What can hang from each mark:
tilos: kodite pivufa
gasor: pivufa
pivufa: kedune nuna tilos
nuna: tatima
kodite: nuna
kedune: niraka pivufa
samup: pivufa
tatima: tilos

Every row comes from one small tree of marks. The marks that hang from a mark follow it in brackets, in alphabetical order. Every link used is in the known rows. Which tree was each row made from?
Known rows:
gasor{pivufa{kedune}}: [ -6  -4   7  -8   6   2  -3  -1 -10  -1  -8   1   1 -12  -3   7  -6   9
  -1  -7  14   1   2  -4   4   6  -5  -2  -6   2   3   4   5   2  -2   0
   0  -5  10   4   3   2 -10  -8]
gasor{pivufa{kedune nuna tilos}}: [ -7   5  17 -13  10   4   3   0 -11  -4 -14   1  -6  -8   0 -10  -4   5
   5  -9  21  -4   4  -2   9  13  -9   0   1   9  17   4  14   3  -5  -3
  -1  -7  15   5  -1   5 -10  -8]
kodite{nuna}: [  6   2   0   1  -2  -4   5  -1  -8  -6   4  -6  -2   6  -2 -14   2   6
   7  -8 -15   1   5   6   0   5   5  -5   1   2   3   5   8   3   0  -8
  -5   3   3  -1  -2  -2   1   8]
samup{pivufa{nuna tilos{kodite}}}: [  7   0   9  -2  -4  -1  11  -1   7  -1 -11  14  -1   9   4 -27  13 -15
  17  11  -2  -9  -2  15  11  12  -4   0  10  15  13  -3   7  -1   8  -4
   4  11   2   3 -12  -3  -2  10]
kodite{nuna{tatima}}: [  4   2   3  -8  -4  -7   5   5  -3  -8   7  -9  -1  10  -2 -10  -1   2
  12  -4 -15   3   1   3   6   4   4  -3  -7   2   1   8   7   0  -5  -8
  -7  -3   1   0   2  -8  -4   9]
samup{pivufa{tilos{kodite{nuna{tatima}}}}}: [  6  -2  10 -12 -17  -3  11   5   4  -8   8   2   2  12  -3 -26   7  -6
  23   6 -17  -2   2  14  15  20   0  -4  -2  14  10   4  11  -1   0 -10
   0   5   2   0  -8 -16  -6  11]
tatima{tilos{pivufa{kedune}}}: [-17  -6  -6 -10  -1   0   9   8  -3   3   0  17   4  -5  -1   6   3  -4
 -19   2   4 -11   1  -9   8  16   1   2 -14  -9   1  -6  -3  -2  -5   8
  12   2  13  -4   6  -6  -6  -6]
kodite{nuna{tatima{tilos{pivufa{kedune}}}}}: [-14  -5  -1 -18  -5  -6  14  15  -7  -3   6   7   2   6  -2  -6   1  -2
  -5  -3 -11  -8   0 -10  13  20   7  -1 -24  -5   1   1   3  -3 -11   0
   7  -1  12  -4  10 -15  -8  -1]
kedune{niraka pivufa{nuna{tatima} tilos}}: [  6  12  13 -17  -6  -5   3   1   5   4  -4   0  -3   3   9 -26 -12 -14
  22  10  23 -10 -20 -11   9  -3  -2  10   0   7  11   1   9  -8   3   1
   4  -3  -3   9 -18  -5  -5   1]
pivufa{kedune nuna{tatima{tilos{kodite}}}}: [ -6   1  -2 -17   2 -14  13  14  -2  -3 -16  15  -5   2   3 -14   5  -9
   9  -4   2 -15  -8  -1  18  17  -4  10 -20   1   8  -2   6  -7  -8  -6
   4  -7  10   6   5  -9 -12   5]
nuna{tatima}: [ -1   1   3 -10  -2  -2  -1   6   2   0   4  -5  -2   6   1   3  -1  -3
   5   3   1   1  -5  -3   7  -1   3   3 -10  -2  -1   3   1  -4  -6   1
  -2  -4  -2  -1   4  -7  -4   0]
nuna{tatima{tilos{kodite pivufa{kedune}}}}: [-16  -8  -4 -21  -6  -8  13  18   2   0  -2  23   7  -2   1   2   4  -9
  -2   2  -4 -17  -6  -5  14  26  -2   9 -23  -4  -1  -4  -2  -5 -10   5
  10   3  10  -1   9 -17 -10  -4]
tatima{tilos{kodite pivufa{kedune nuna}}}: [-12  -5  -5 -11   3  -7  20   8  -3   0 -16  29   5  -4   4 -15   9 -10
   0  -2  -4 -25  -4   1  11  23  -1   4 -10   2   5  -7   4   0  -5  -1
   9  12  14   5   4  -5  -7   2]
tilos{kodite pivufa{kedune}}: [-14  -9   1 -14   1   2  11   2  -3  -2   3  20  10 -10   1  -5   7  -5
  -1   0   1 -15   0   3   5  20  -6   0  -1   1  -2  -5  -1   3  -3   5
   4  15   9   2   2  -8  -3  -6]
gasor{pivufa{nuna{tatima}}}: [  7   3  10  -6   6  -8  -1   3   1  -3 -16  -1  -4   7   2   0  -5   3
  20  -1   6  -4  -4  -1  12  -2   4   3  -6   7   5   5   8  -5 -11  -6
  -6  -2  -1   8   3   4 -14   0]
nuna{tatima{tilos}}: [ -1   1  -4  -9  -7  -8   2  14   3   3  -6   4  -5   8  -1   9  -4  -4
  -2   4  -2  -2  -5  -8  10   5   5  10 -18  -1   1   0  -1  -8  -7  -1
   6 -11   3   0   8  -8  -7   2]
samup{pivufa{nuna{tatima} tilos{kodite}}}: [  6   2  14 -13  -4  -1   9   7   8  -2  -6  11  -1  13   5 -25  10 -14
  23  13  -1  -9  -5  11  17  12  -4   3  -1  13  11  -2   8  -5   0  -6
   1   9   1   3  -6 -10  -4   9]
kodite{nuna{tatima{tilos{pivufa}}}}: [ -4  -4  -6 -11 -10 -10  13  16   0  -5   2   8   2  10  -2  -3   0  -4
   1   3 -22  -8   0  -3   9  18  11   0 -16   0  -1   0   3  -3 -13  -2
   4   4   7   0   9 -15  -6   3]
pivufa{kedune{niraka} nuna tilos}: [ -4   6  13 -16   5   6   5  -1  -5   7  -3   0  -4  -9   4 -33  -6  -7
   6  -4  27 -11  -5  -9   2   3 -10   2  -2   2  16   0  13   1  -1   2
   8  -3  12   7 -12   1  -3   4]
gasor{pivufa{nuna}}: [ 12   2   5   4   9  -5   0  -2  -2  -5 -20   4  -5   0   2  -4  -4   6
  13  -2   5  -4  -1   2   2   1   0  -2   3   7   6   3  11   0  -6  -7
  -4   2   3   9   0  10 -11  -1]
samup{pivufa{kedune tilos}}: [-13  -4  13 -12  -1  11   3  -2  -5   2   9   4   0   0  -2  -9   8  -7
  -5   8  15   4   3   0  10  10  -7  -7  -3   4  12  -2   0   1   7   7
  10  -5   8  -8  -5  -6  -1  -1]
gasor{pivufa}: [  5  -1   3   3  -1  -1  -4  -2  -2  -2 -11   1   0  -5  -2   9  -5   9
   9   0   4   3   2   0   0   5   0  -1   1   6   1   4   4   0  -4  -4
  -2   0   1   6   4   5  -8  -5]

Which tree is each row?
[  2   6   7 -16 -12  -9  12   0  -3 -11   6   4   1   4   3 -21  -3  -7
  26   0 -11  -6  -9   8  12  19  -2   7   3  11   9   9  11  -2   4 -12
  -4   2   3   4  -7 -17   0   1]
kedune{pivufa{tilos{kodite{nuna{tatima}}}}}
[-10   1  20 -18   3   5   5   7  -4   3   4  -1  -5  11   1 -20   8 -11
   6   7  16  -4  -3  -1  20   4  -5  -3  -9   5  16  -1   8  -4   2   4
   5  -5   6  -4  -6  -8  -7   4]
samup{pivufa{kedune nuna{tatima} tilos}}
[  2   5   6  -9 -10  -2   9  -3  -1  -4  -1  11   3  -9   5 -14  -4  -8
  18   5   5  -7 -10   5   6  15  -7   8   9  10   9   2   3  -1   9  -4
   3   3   0   3 -11  -9   5  -6]
kedune{pivufa{tilos{kodite}}}
[ -6   7  16 -27   3   3   2   5  -2   7   0  -4  -2  -3   4 -28 -11  -9
  13  -1  28  -8  -8 -11  10   0  -9   7 -10   2  15   0  11  -4  -6   5
   7  -9   8   7 -11  -4  -7   3]
pivufa{kedune{niraka} nuna{tatima} tilos}
[-13  -6  -1 -21 -10  -3   5  16   7  12   1  12   7  -5   0  -3  -6  -9
  -8   9  15 -14 -10 -25   9  10   3   9 -24  -6  -2  -3  -3  -9 -11  12
  17  -4   7   4   0 -11  -9  -1]
nuna{tatima{tilos{pivufa{kedune{niraka}}}}}
[-14  -1   8 -20  10   2   8  10  -6   2   3   8   2   5   4 -11   3  -6
  -2   1  10 -17  -3  -8  14   4   0  -2 -12  -6   2  -3   5  -3 -11   7
   2   8   6   0   4  -5  -8  -5]
tilos{pivufa{kedune nuna{tatima}}}
[  7   7  -6  -8  -2 -20  15  11   4  -3 -16  20  -3   7   9 -12   0 -15
  19   7  -4 -18 -21   0  17   9   4  17 -10   6   6  -2   4 -10   2 -11
   1  -1   0   9  -5  -9  -9   7]
kedune{pivufa{nuna{tatima{tilos{kodite}}}}}
[  2  -2  -7 -10 -12 -14   7  16   8  -4 -10  11   1   4   1   3   0  -7
  10   5 -10  -8  -7  -2  10  14   1  14 -14   3   2  -1   0  -8  -8  -6
   5  -5   2   3   7 -11  -7   3]
nuna{tatima{tilos{kodite}}}
[ -2  -2   3 -12  -2  -7  13   9   6  -3  -6  19   5   7   7 -15   5 -11
  14   6  -9 -22  -8   3  12  11   1   4  -3   2   0  -4   6  -2 -10  -1
  -2  20   1   7   2  -8  -7   2]
tilos{kodite pivufa{nuna{tatima}}}
[ -8  -7   4 -23  -5  -5  16   8  -6  -5   9  11   8   3   0 -17   8  -4
   9  -6 -13 -15   2   5  10  23  -2  -7  -9   0   1   3   7   1  -9  -3
   0  13  10   1   4 -14  -6   0]
tilos{kodite{nuna{tatima}} pivufa{kedune}}
[ -3  -4  12 -11  -8   2  14  -2  -9  -7   7   7   1   2  -3 -30  12  -5
  15  -2  -9  -3   4  16  11  25  -7  -7   0  10  13   4  11   5   8  -7
   4   6  12  -2  -8 -12  -2  11]
samup{pivufa{kedune tilos{kodite{nuna}}}}
[-16  -8  -7 -12  -5  -4  15  12  -1   1  -7  28   8  -8   0   4   6  -8
  -7   3  -4 -18  -1  -3   7  26  -2   5 -12   0   0  -6  -2  -1  -5   3
  12  10  13   1   7 -12  -5  -4]
tatima{tilos{kodite pivufa{kedune}}}
[  8   1   9  -3   3  -3   4   3   6   3  -4   1  -4  21   4 -13  10 -11
  11  15   1  -5  -9   4  16  -6   5  -3  -6   4   4  -1   3  -8   3  -2
  -1   1  -4   0  -6  -3  -8  10]
samup{pivufa{nuna{tatima}}}
[ -4  -8 -13  -2 -11  -8  14  12   8   1 -10  27   8  -4   2   1   5  -9
   0   9 -15 -18  -3   0   5  23   3   6  -6   3  -2  -5  -3  -3  -6  -1
   9  15   9   3   3 -10  -2   0]
tatima{tilos{kodite pivufa}}
[-13  -3   6 -11  13   2  11   2  -7   1  -1  13   2  -1   3 -15   8  -6
  -6  -3   9 -17   1  -2   6   6  -2  -5  -2  -4   4  -6   4   2  -5   5
   3  13   9   0   1  -1  -3  -4]
tilos{pivufa{kedune nuna}}
[ -9  -5   3 -13   8  -1  15   5  -6  -3  -6  23   5  -5   6 -20  10  -8
   4  -2   2 -25  -4   4   8  14  -5  -1   0   1   2  -7   5   3  -3   0
   1  20  10   6  -1  -4  -3  -1]
tilos{kodite pivufa{kedune nuna}}
[ -8  -6  -9 -14 -14 -12  11  17  11   1  -7  21   8   3   2   3   4 -10
   6  10 -11 -17  -6  -3  11  20   3   9 -14   1  -4  -4  -3  -8 -13   3
   7   8   3   3   7 -16  -7  -2]
nuna{tatima{tilos{kodite pivufa}}}
[ -6  -9  -7 -11 -11  -3  13   7   5  10  -8  27   9 -15   3 -11   0  -9
  -3   5   4 -21 -10 -10   2  21  -4   9 -14   0  -1  -7  -2  -5  -3   6
  17   8  10   8  -5  -7  -7   2]
tatima{tilos{kodite pivufa{kedune{niraka}}}}
[ -6  -2  10 -20   3   3   7   7   2  11   3   9   5   1   5 -21  -2 -12
   5   4  19 -19 -11 -14   7   0  -1   2 -12  -3   2  -4   6  -5  -8  10
   8   8   5   7  -7  -4  -9   0]
tilos{pivufa{kedune{niraka} nuna{tatima}}}
[  0  11  10  -7   4  -1   8  -6  -4  -4  -6   5  -7  -2   6 -17  -2 -11
  11   5  13  -8  -9   0   7   3  -3   5   7   6  15  -1   7   0   8  -3
   0   2   1   3 -12  -2   3  -4]
kedune{pivufa{nuna tilos}}
[  2   3   7 -17 -13  -5  10  10  -1 -13   5  -2   0   5  -1 -21   0  -1
  23  -4 -17  -5   2  10   9  21  -4   3  -1  10  10   8  15   2  -8 -13
  -5   4   8   2  -1 -14  -4   4]
pivufa{tilos{kodite{nuna{tatima}}}}
[  1   4  11 -18   1   4  11   0  -1   6  -9  12  -1 -10   7 -37  -1 -11
  17  -4  19 -17  -7   2   1  13 -14   7   2   6  15  -2  14   1   0  -1
   6   3  12  12 -14  -2  -4   7]
pivufa{kedune{niraka} nuna tilos{kodite}}
[-10   4  20 -23   8   1   1   8 -10  -3  -9  -4  -7  -2   2  -8  -8   4
  12  -7  23  -5   1  -5  16   8  -7   2  -9   6  16   5  15  -1 -12  -1
  -3 -10  12   4   1  -2 -15  -8]
gasor{pivufa{kedune nuna{tatima} tilos}}
[-11  -3   7 -22   5  -2  13  11  -5  -3  -3  19   5   2   7 -15   8 -10
   7  -1   3 -24  -6  -1  14  13  -4   1  -8  -1   1  -3   7  -1 -10   1
   1  16   8   4   4 -10  -8  -3]
tilos{kodite pivufa{kedune nuna{tatima}}}
[  1  -4  -9  -2  -2 -11  18  12   8  -1 -20  29   3   1   7 -14   7 -11
   6   6 -11 -23  -5   3   8  19   2   7  -2   6   4 -10   4  -2  -7  -3
   5  16   8   7   3  -6  -5   5]
tatima{tilos{kodite pivufa{nuna}}}
[ -7   5   9 -16  11  -1   3   6  -9  -1  -2  -2  -2   6   3 -12   2  -4
   3  -6  13  -7  -4  -5  12  -1  -3   1 -14  -7   5   0   8  -4  -5  -2
  -1  -4   6   2   1  -3  -9   3]
pivufa{kedune nuna{tatima}}
[ -1  -5   0 -14 -10  -7  14  11   3  -9   6   9   8   8   1 -16   5  -5
  18   0 -26 -13   0  10   7  17   5  -3  -4   2  -1   4   7   0 -10  -5
  -3  19   2   5   1 -13  -5   3]
tilos{kodite{nuna{tatima}} pivufa}
[ -7   0   6 -10   4  -3   7   9   5   0   0   8   2   9   5  -9   3 -10
   3   8   2 -16  -5  -4  11   0   6   1  -6  -1   0  -3   4  -3 -11   5
   0  14   0   1   2  -5  -6  -2]
tilos{pivufa{nuna{tatima}}}
[  1   4  17 -14   6   3   0  -4  -4   6 -15   1  -4 -12   1 -21 -12   2
  15  -4  31  -7  -2  -7   3   7 -10   4   0  11  16   3  16   0  -5  -1
   6  -4  11  12 -12   6 -13  -4]
gasor{pivufa{kedune{niraka} nuna tilos}}
[  3   4   6  -9   7   2   3  -3  -4  10  -7   4  -1  -5   4 -26  -2  -6
   5  -3  21 -11  -8  -9   2  -8  -5   1  -5  -1   7  -3   9   0   1   1
   6  -1   6  10 -12   4  -8   8]
pivufa{kedune{niraka} nuna}
[  8   3   2  -4   2 -15   2  11   3  -2 -27   8  -7   4   0   2  -8   1
  11   3   2  -3  -6  -7  13   5   7   9 -16   7   6   3   5  -9 -13  -8
   0  -9   6   9   7   1 -18   2]
gasor{pivufa{nuna{tatima{tilos}}}}
[ 12   9   8  -9  -3  -8   3  -1   6   5  -5   5  -2   4   9 -21 -12 -12
  21  10  20 -12 -24  -9   8 -11   3   6  -5   3   3  -1   5 -11   4   0
   1  -1  -7  12 -17  -2  -7   6]
kedune{niraka pivufa{nuna{tatima}}}
[  5  -4   6  -6  -1   2  -6  -4  -1   9 -10   0   3 -13  -2  -3 -10   7
   7  -2  24   1  -3  -9   0   2  -5  -2  -6   0   1   4   4  -2  -1   3
   7  -6   8   9  -6   6 -12  -2]
gasor{pivufa{kedune{niraka}}}
[ -7   1  11 -16  -3   9   1  -1  -4  10   7  -4  -1 -14  -1 -17  -8  -5
   0  -2  25  -2  -2 -10   0   4 -13   3  -3   1  11  -1   6   1   0   7
  10  -9   7   3  -9  -5  -2  -2]
pivufa{kedune{niraka} tilos}
[ 10  -1   2 -10  -7 -10  11   6  -1 -12   3   0   2   8  -1 -17   4   0
  24  -7 -21  -6  -1  10   7  13   3   2  -3   8   1   7  10  -1  -5 -13
  -6   6   3   5   1 -11  -5   7]
tilos{kodite{nuna{tatima}}}
[  3   5  12  -4   5   1   2  -1  -3  -5 -18   1  -6  -3   1 -10  -6   4
  12  -1  12  -3   3   2   5  10  -3   2   8  12  13   4  13   2  -6  -5
  -4   2   7   8  -1   5  -8  -8]
gasor{pivufa{nuna tilos}}
[ -6   1   8 -16  -5   0  14   0 -14  -8   7   3   1  -6  -3 -29   5   1
  11 -15  -9  -5   7  13   5  26  -9  -1   3   7  14   6  15   7  -1 -10
   0   2  15   2  -2 -10   1   2]
pivufa{kedune tilos{kodite{nuna}}}
[ -4   2  13 -16   7  -1   9   0 -10  -7 -20  10  -2 -11   1 -16  -2   3
  17 -11  12 -11   1   5   9  22 -13   2   2  12  16   3  16   4  -4  -8
  -1   5  15  10   0   2 -11  -7]
gasor{pivufa{kedune nuna tilos{kodite}}}
[-12  -2  -2  -9   7  -2  14   7  -5   4 -10  21   1   0   3 -11   7  -8
 -12   1   6 -18  -2  -6   9  13   0   2 -11  -6   8  -8   0  -2  -7   3
   9   5  14  -1   4  -3  -5  -3]
tatima{tilos{pivufa{kedune nuna}}}
